In the rows, 128 means zero.
Known rows, with every way that one mark hangs from another
[U [L K]]: [150 134 102 117 112 145 118 124 121 104 145 123 142 113 117 137  96 144
  98 108 122 129 153 162 122]
[V D [J [E G]]]: [132 135  98 139  92 102 120 134  86 133 186 123 142 135 137 118  99 144
 163 170 129 135  85 135 142]
[E G]: [123 131 134 143 130 128 118 130 118 114 133 148 122 145 132 110 119 156
 120 142 140 132 129 126 118]
[Q K]: [136 120 114 141 124 139 116 126 117 137 143 101 126 124 127 119 105 136
 115 132 112 130 137 128 130]
[J [E [G K]] [V [L U]]]: [113  95 103 136 121 117  68 119  71 127 131 121 112 111 158 125  84 170
 125 215 135 142 116 139 113]
[U [L K T X]]: [156 113 117  94 107 160 120 103  90  92 161 124 171 110 113 138  77 144
  69 114 125 107 169 167 123]
[J E [V D [L K T U X]]]: [182  88 115  79 112 129  83  84  26 137 191 108 155 107 168 177  34 164
 102 163 135 118 140 176 126]
[J E]: [122 123 109 150 115 112 113 132 118 138 137 129 116 121 128 135 114 127
 159 150 120 124 104 116 139]
[J [V [L T]]]: [136 100 144 107 145 140 127  96  90 118 133 124 154 149 161 165  99 137
 123 152 135 139 118 136 114]
[W Q]: [147 118 139 114 106 113 111 102 140 120 128 120 121 147 162 132 118 118
 118 123 130 133 127 120 123]
[L K T U X]: [163  99 134  70 126 139 100  92  76 110 152 109 150 109 118 130  89 155
  60 117 141 106 188 160 103]
[J [E [G K]] V]: [ 98 108 111 181 123 123  79 118 101 133 116 144 118 121 137 111 106 136
 161 207 126 152 127 117 110]
[Y S]: [107 116 135 119 135 136 132 135 116 148 138 120 140 128 119 142 135 119
 138 145 140 132 129 141 133]
[V D [J E]]: [137 132  92 124  90 101 132 133  95 147 178 104 147 116 132 136 106 116
 171 156 115 132  82 138 150]
[Q H]: [130 114 135 138 105 130 139 113 146 124 133 140 129 130 114 132 109 119
 134 115 129 145 135  99 133]
[W [G K] [Q H]]: [148  87 163 108  83 125 109  63 161 108 118 105  88 128 135 105  96  94
 108 128 106 160 128 109 131]
[H [Q K]]: [139 116 130 127 141 126 100 129 136 128 128  97 130 149 126 127 114 112
 111 142 118 125 154 120 149]
[Y [L K T] S]: [135  91 145  93 146 131 148  92  94 161 144  91 160 136 107 168 101 117
 130 125 147 106 154 150 118]
[V D [J [E [G K]]] L]: [126 133  83 132  90 128 128 136  69 135 184  82 138  99 144 120  80 158
 150 190 103 127  69 144 162]
[V [J E] [L K]]: [146 128  58 110  99 149 137 131  90 123 173  81 138 101 139 158  81 145
 150 138 113 124 108 142 137]
[V D [J E] [L K T U]]: [177 109  99  55 101 105 119  98  46 130 202  62 157 110 140 161  64 165
 114 136 120 113 105 170 134]
[V D [J E] [L K T U X]]: [180 103  88  51  85 129 115 101  31 126 220  71 170  92 142 160  46 162
  95 146 125 101 119 176 143]
[H Q]: [130 123 144 111 144 115 113 133 148 120 115 122 131 153 129 135 138 102
 122 137 135 124 142 118 146]
[Y [L T U X] S]: [123  64 151  61 123 116 127 105  71 158 160 101 172 122 115 157 106 115
  92 158 168  88 149 158 122]

Rows
[134  95 101  67 103 101 121 115  72 114 173  79 153 120 139 148  99 146
 119 158 131 113  89 142 126]  [V [J E] [L T U]]
[142 133  65 125 102 150 124 133  81 111 178 103 135 116 144 139  70 173
 141 152 126 130 109 141 128]  [V [J [E G]] [L K]]
[165 127 103 149 122 135  92 109  61 138 177 136 129 135 178 163  43 179
 151 169 129 147 112 155 132]  [J [E G] [V D [L K]]]
[151 139 101  88 101 134 160 133  90 135 186  87 158 117 153 151  99 137
 132 136 118 127  83 156 157]  [V D J L]
[135 112  75  96  73 128 101 136  40 129 203  83 146  75 145 116  64 168
 103 202 118 109  97 164 155]  [V D [J [E [G K]]] [L U X]]
[112 125  87 145  99 113 118 140 104 115 160 130 136 132 129 115 113 139
 157 171 136 136  98 120 122]  [V [J [E G]]]
[174 116  83  81  87 150 140 104  42 130 218  75 175  96 143 167  45 148
 125 142 109 103 107 162 158]  [V D [J E] [L K T X]]
[173 100 134 100 129 106  72  81  34 128 181 120 140 146 169 159  43 195
 111 168 144 137 124 166 111]  [J [E G] [V D [L K T U]]]
[132 110  99 110  85 143 129 114  40 124 201  82 167  93 139 124  59 158
 123 198 106 104  84 150 165]  [V D [J [E [G K]]] [L T X]]
[137  88  90 111 106 130  81 124  64 131 160 133 136 103 171 163  73 144
 117 188 145 125 122 148 126]  [J E [V [L U X]]]
[145  70 138  58 127 133 123  94  63 154 164  90 169 110 109 162  86 127
  84 135 166  88 183 171 112]  [Y [L K T U X] S]
[170 100 145 107 103 124  89  77 131 117 145  92  92 148 165 111  88 118
  94 125 110 144 125 134 126]  [W G [Q K]]
[162  96 161  68 136 102 107  88  59 135 162 111 156 145 170 164  85 155
  97 152 143 135 116 167 118]  [J [V D [L T U]]]
[118  73 119 113 116 134  69  98  42 114 150 122 141 106 154 128  64 168
  93 220 137 120 133 144 114]  [J [E [G K]] [V [L T U X]]]
[166 135  64 116  80 159 124 131  46 124 222 103 153  98 155 146  40 175
 126 161 123 114 107 162 157]  [V D [J [E G]] [L K X]]
[160 114  92 112 126 187 115 112  77 122 152 130 150 103 166 170  65 145
 103 142 137 130 165 158 118]  [J [V [L K X]]]
[133  96 126 139 111 143  94  96  37 134 174 123 153 111 165 140  46 160
 128 215 115 121 103 147 148]  [J [E [G K]] [V D [L T X]]]
[160  93  77  56  92 142 113 107  46 107 195  75 164  90 134 155  61 158
  91 148 130 100 136 162 125]  [V [J E] [L K T U X]]
[128 123  69 116  97 131 142 143  98 126 169  94 140 110 146 153 101 131
 159 160 117 123  75 128 149]  [V [J E] L]
[118 119 122 176 117 110  80 114  83 150 141 138 124 123 147 116  89 142
 164 207 117 152 112 135 130]  [J [E [G K]] [V D]]
[151 114  80  89  74 118 106 138  41 124 219 107 150 102 159 134  60 172
 108 183 141 111  88 164 152]  [V D [J [E G]] [L U X]]
[153 125 127  69 112 126 163 109  75 124 189  77 174 132 147 153  96 137
 123 133 118 120  83 154 150]  [V D J [L T]]
[138  92 147  75 121 121 106 104  85 112 148 121 154 119 122 125 109 142
  69 138 146 104 156 147 114]  [L T U X]
[114 102  64 103  79 142  98 141  57 113 176  90 139  74 137 110  81 163
  99 206 127 109 112 148 137]  [V [J [E [G K]]] [L U X]]
